Each row comes from the steps of one path. Every step used is in the known rows, and no mark comes twice. Write the path behind each row, first mark first.
In the rows, 128 means zero.
Known rows:
musa -> kodas -> fira: 145,116,112,153,122,122,134,153,109,110,102,153,127,138,175,126,129,142,134,130,128,122,123,120,135,112,104,136,148,108,98
fugov -> gagu -> misi -> niru: 134,133,140,171,151,118,82,137,133,108,130,112,148,123,125,159,108,96,132,138,137,164,136,140,133,113,140,156,119,124,113
gagu -> misi -> niru -> fugov: 111,140,113,161,144,138,90,138,110,131,104,118,134,146,150,169,112,104,156,108,170,155,118,119,144,100,148,157,150,139,137
musa -> kodas -> niru -> fugov -> gagu: 160,134,147,133,121,131,120,91,154,133,153,172,125,144,136,146,114,137,120,90,115,99,83,151,149,18,142,168,152,117,108
musa -> kodas -> niru -> fugov -> zurin -> misi: 169,121,104,120,104,114,124,108,147,141,152,157,90,166,144,133,145,144,135,138,143,145,90,102,153,63,90,131,162,117,145
gagu -> misi: 107,131,122,133,139,151,111,157,117,102,113,114,136,130,141,138,135,146,132,118,137,156,138,111,108,127,143,141,119,108,146
zopafaf -> varu -> fira -> kodas: 115,110,142,124,143,97,142,154,133,132,104,102,143,86,124,104,89,125,138,109,102,89,170,124,128,150,121,112,131,114,135
navaze -> fira -> kodas -> niru -> fugov: 145,120,115,85,133,142,169,131,102,166,113,147,104,142,119,114,104,164,165,156,127,68,114,143,116,110,138,165,152,129,116
fira -> navaze: 91,123,125,105,131,176,137,127,148,102,114,113,148,129,117,103,112,150,134,119,112,109,165,122,117,127,153,117,89,145,112
gagu -> misi -> zurin: 92,149,129,107,135,150,121,151,118,106,121,123,133,134,126,130,150,130,102,134,131,172,147,100,117,171,136,109,108,115,130
zopafaf -> varu -> fira -> kodas -> musa: 92,114,136,155,129,87,115,166,116,128,95,117,134,71,122,101,112,101,136,109,82,103,160,125,146,166,115,147,142,93,144
zurin -> misi: 122,102,108,140,116,114,136,149,151,111,157,130,123,133,122,112,154,129,133,133,134,148,146,132,111,111,109,132,124,135,126
fugov -> gagu -> misi: 133,143,146,148,143,135,91,139,135,106,132,112,143,116,134,151,119,131,112,119,118,158,123,134,103,110,151,154,113,119,126
navaze -> fira -> kodas -> niru -> misi -> zurin: 122,123,141,45,141,132,206,123,106,161,122,145,126,113,105,107,130,168,120,181,126,104,107,125,107,183,134,110,113,108,115
niru -> fugov -> gagu -> misi: 139,161,144,156,135,134,79,126,136,137,127,114,137,123,144,171,114,122,118,93,133,151,90,138,112,79,161,172,136,147,133
varu -> fira -> kodas: 126,112,120,109,129,110,149,171,106,124,108,115,126,114,137,95,104,143,138,144,124,90,171,155,130,138,135,123,115,109,100
fira -> kodas -> musa: 85,119,104,141,136,113,110,178,110,132,100,152,110,109,123,110,135,125,144,139,98,120,142,143,160,144,124,165,134,95,102
zurin -> fugov -> gagu -> misi: 156,132,128,156,132,124,113,132,123,107,140,100,122,132,112,132,155,130,108,128,128,134,138,135,122,132,139,147,92,151,165
gagu -> misi -> zurin -> fugov -> niru: 138,163,124,125,128,123,113,154,96,122,132,111,116,147,116,97,199,87,90,153,150,164,142,107,142,221,132,76,77,136,165
musa -> kodas -> fira -> varu: 169,111,118,144,121,133,150,158,120,114,128,150,123,146,150,118,113,120,122,95,99,133,109,125,129,162,101,147,155,120,88
fugov -> zurin -> misi -> niru: 135,103,97,154,116,99,108,130,154,116,137,116,111,142,122,134,127,103,158,190,150,177,158,113,152,150,70,109,146,137,107
zurin -> fugov -> gagu -> misi -> niru: 158,125,122,177,139,109,109,125,118,109,139,101,126,140,107,142,141,96,130,147,152,141,148,141,154,137,127,145,101,157,150
navaze -> fira -> kodas: 134,102,106,101,142,122,159,160,106,140,98,124,115,136,133,104,106,167,151,187,125,87,154,142,123,161,132,139,127,129,89
navaze -> fira -> varu: 145,95,126,108,117,159,168,142,130,121,134,118,123,146,114,102,105,134,128,135,101,117,150,139,93,200,127,150,152,149,96
niru -> misi: 95,117,135,119,135,137,142,125,141,130,121,129,153,102,146,141,131,157,125,107,140,139,111,128,108,110,144,128,133,119,123
fira -> kodas -> niru -> misi -> zurin -> fugov -> gagu: 150,138,148,81,138,106,185,99,137,159,166,147,118,110,67,109,153,137,94,144,112,101,101,151,140,155,126,106,79,136,131
niru -> misi -> gagu: 87,121,142,145,135,163,124,96,124,117,126,138,167,119,145,159,108,146,136,101,117,115,123,158,89,106,162,126,119,122,118
niru -> fugov: 101,132,116,135,119,143,115,125,137,139,117,137,129,136,146,143,117,140,145,94,134,117,126,137,127,84,142,148,164,147,110
zopafaf -> varu -> fira -> navaze: 94,116,159,117,127,150,147,117,152,102,109,77,173,89,119,99,88,126,126,86,94,94,185,106,99,150,145,98,101,144,156

Write each row's path:
156,170,154,111,127,137,114,105,128,132,150,159,126,154,130,156,137,122,85,102,129,147,75,117,149,71,153,146,123,113,135 : musa -> kodas -> niru -> fugov -> gagu -> misi -> zurin
109,122,115,153,149,139,105,151,112,107,110,116,138,138,137,149,118,114,151,136,157,165,151,117,136,131,135,143,126,112,129 : gagu -> misi -> niru
145,111,122,51,129,122,228,118,94,162,132,136,105,130,85,87,160,165,120,190,141,83,122,126,125,205,121,101,94,140,150 : navaze -> fira -> kodas -> niru -> misi -> zurin -> fugov
140,129,131,137,132,111,131,126,120,146,134,121,134,112,136,107,181,111,110,127,160,127,110,135,132,162,139,95,102,137,161 : zurin -> fugov -> niru -> misi
134,134,160,98,119,123,179,76,150,136,175,144,130,109,74,119,169,130,85,128,116,116,108,142,122,142,122,106,97,141,150 : kodas -> niru -> misi -> zurin -> fugov -> gagu
133,117,102,131,111,112,114,136,157,116,141,117,107,133,129,123,138,136,137,171,128,172,143,107,123,144,81,106,140,132,123 : fugov -> zurin -> misi
112,142,111,128,114,138,92,112,144,142,101,122,111,131,156,153,106,147,146,135,129,139,121,114,138,121,112,124,177,140,107 : niru -> fugov -> zurin
139,132,144,103,130,109,129,114,136,162,102,111,115,93,117,124,70,128,155,117,96,91,126,104,131,132,96,110,175,105,156 : zopafaf -> varu -> fira -> kodas -> niru -> fugov -> zurin
135,113,132,79,119,129,201,93,120,127,154,161,118,152,114,109,184,157,91,124,148,109,111,113,164,133,122,90,101,118,163 : musa -> kodas -> niru -> misi -> zurin -> fugov
128,115,98,167,114,100,115,128,146,142,150,133,123,152,128,142,135,89,161,124,172,148,124,138,145,83,112,149,156,166,114 : zurin -> misi -> niru -> fugov
113,141,112,113,124,137,147,143,103,109,131,112,114,153,110,113,182,132,101,139,143,149,159,101,136,195,125,99,90,147,168 : gagu -> misi -> zurin -> fugov
156,135,172,131,137,96,130,108,153,160,137,121,139,79,99,128,72,105,133,80,83,71,110,152,116,81,130,150,150,120,141 : zopafaf -> varu -> fira -> kodas -> niru -> fugov -> gagu
127,142,125,122,114,113,130,132,118,125,144,130,111,142,107,79,190,88,97,159,131,128,159,127,154,211,117,64,95,147,127 : misi -> zurin -> fugov -> niru
129,133,136,172,130,111,85,101,155,140,135,135,140,129,129,165,92,91,146,115,141,125,118,166,153,70,135,164,161,162,73 : misi -> niru -> fugov -> gagu
103,106,152,140,121,116,137,130,146,109,116,97,155,90,133,116,103,119,130,90,103,105,173,116,107,138,117,113,146,118,148 : zopafaf -> varu -> fira
137,132,98,137,104,112,101,121,154,144,133,120,103,142,142,139,134,127,145,146,142,161,112,109,128,115,93,123,165,157,127 : niru -> fugov -> zurin -> misi
129,134,105,164,107,137,85,93,136,130,139,129,117,157,141,158,112,119,153,141,122,143,120,139,112,108,111,121,151,161,123 : niru -> fugov -> zurin -> misi -> gagu
117,130,155,59,131,117,192,134,107,148,131,140,136,95,110,97,127,145,111,142,124,108,121,135,115,155,136,93,102,87,120 : varu -> fira -> kodas -> niru -> misi -> zurin
117,160,153,125,131,134,101,134,136,108,139,118,142,120,117,143,136,113,88,133,112,173,128,125,113,155,143,121,101,129,112 : fugov -> gagu -> misi -> zurin
129,115,111,160,111,136,99,108,137,101,143,126,122,153,131,139,117,128,147,169,105,147,152,137,106,140,99,104,126,134,118 : fugov -> zurin -> misi -> gagu
108,131,128,114,120,161,138,111,139,135,136,160,121,134,120,132,121,143,152,89,124,100,114,135,113,62,133,156,165,116,129 : kodas -> niru -> fugov
124,149,105,154,136,134,68,126,117,138,90,105,120,145,160,181,101,111,160,152,164,176,115,92,156,134,118,134,167,135,130 : gagu -> misi -> niru -> fugov -> zurin
137,132,138,164,132,136,113,95,100,129,136,128,145,129,136,123,159,103,121,126,134,110,120,163,114,155,156,94,88,143,151 : zurin -> fugov -> niru -> misi -> gagu
136,127,118,129,130,155,143,141,114,102,93,134,142,139,161,111,116,152,133,124,117,110,132,110,135,123,131,121,102,133,104 : musa -> kodas -> fira -> navaze
169,148,147,137,137,138,103,112,125,129,142,153,128,150,144,162,121,136,110,86,135,133,65,129,135,28,157,176,134,104,153 : musa -> kodas -> niru -> fugov -> gagu -> misi
133,122,125,117,121,147,139,110,128,129,135,174,116,157,147,137,125,154,138,88,138,99,101,130,150,34,136,153,160,104,130 : musa -> kodas -> niru -> fugov
120,138,148,131,140,122,107,133,132,144,122,130,153,96,151,127,149,113,115,120,149,154,96,131,112,137,151,104,120,104,122 : fugov -> niru -> misi
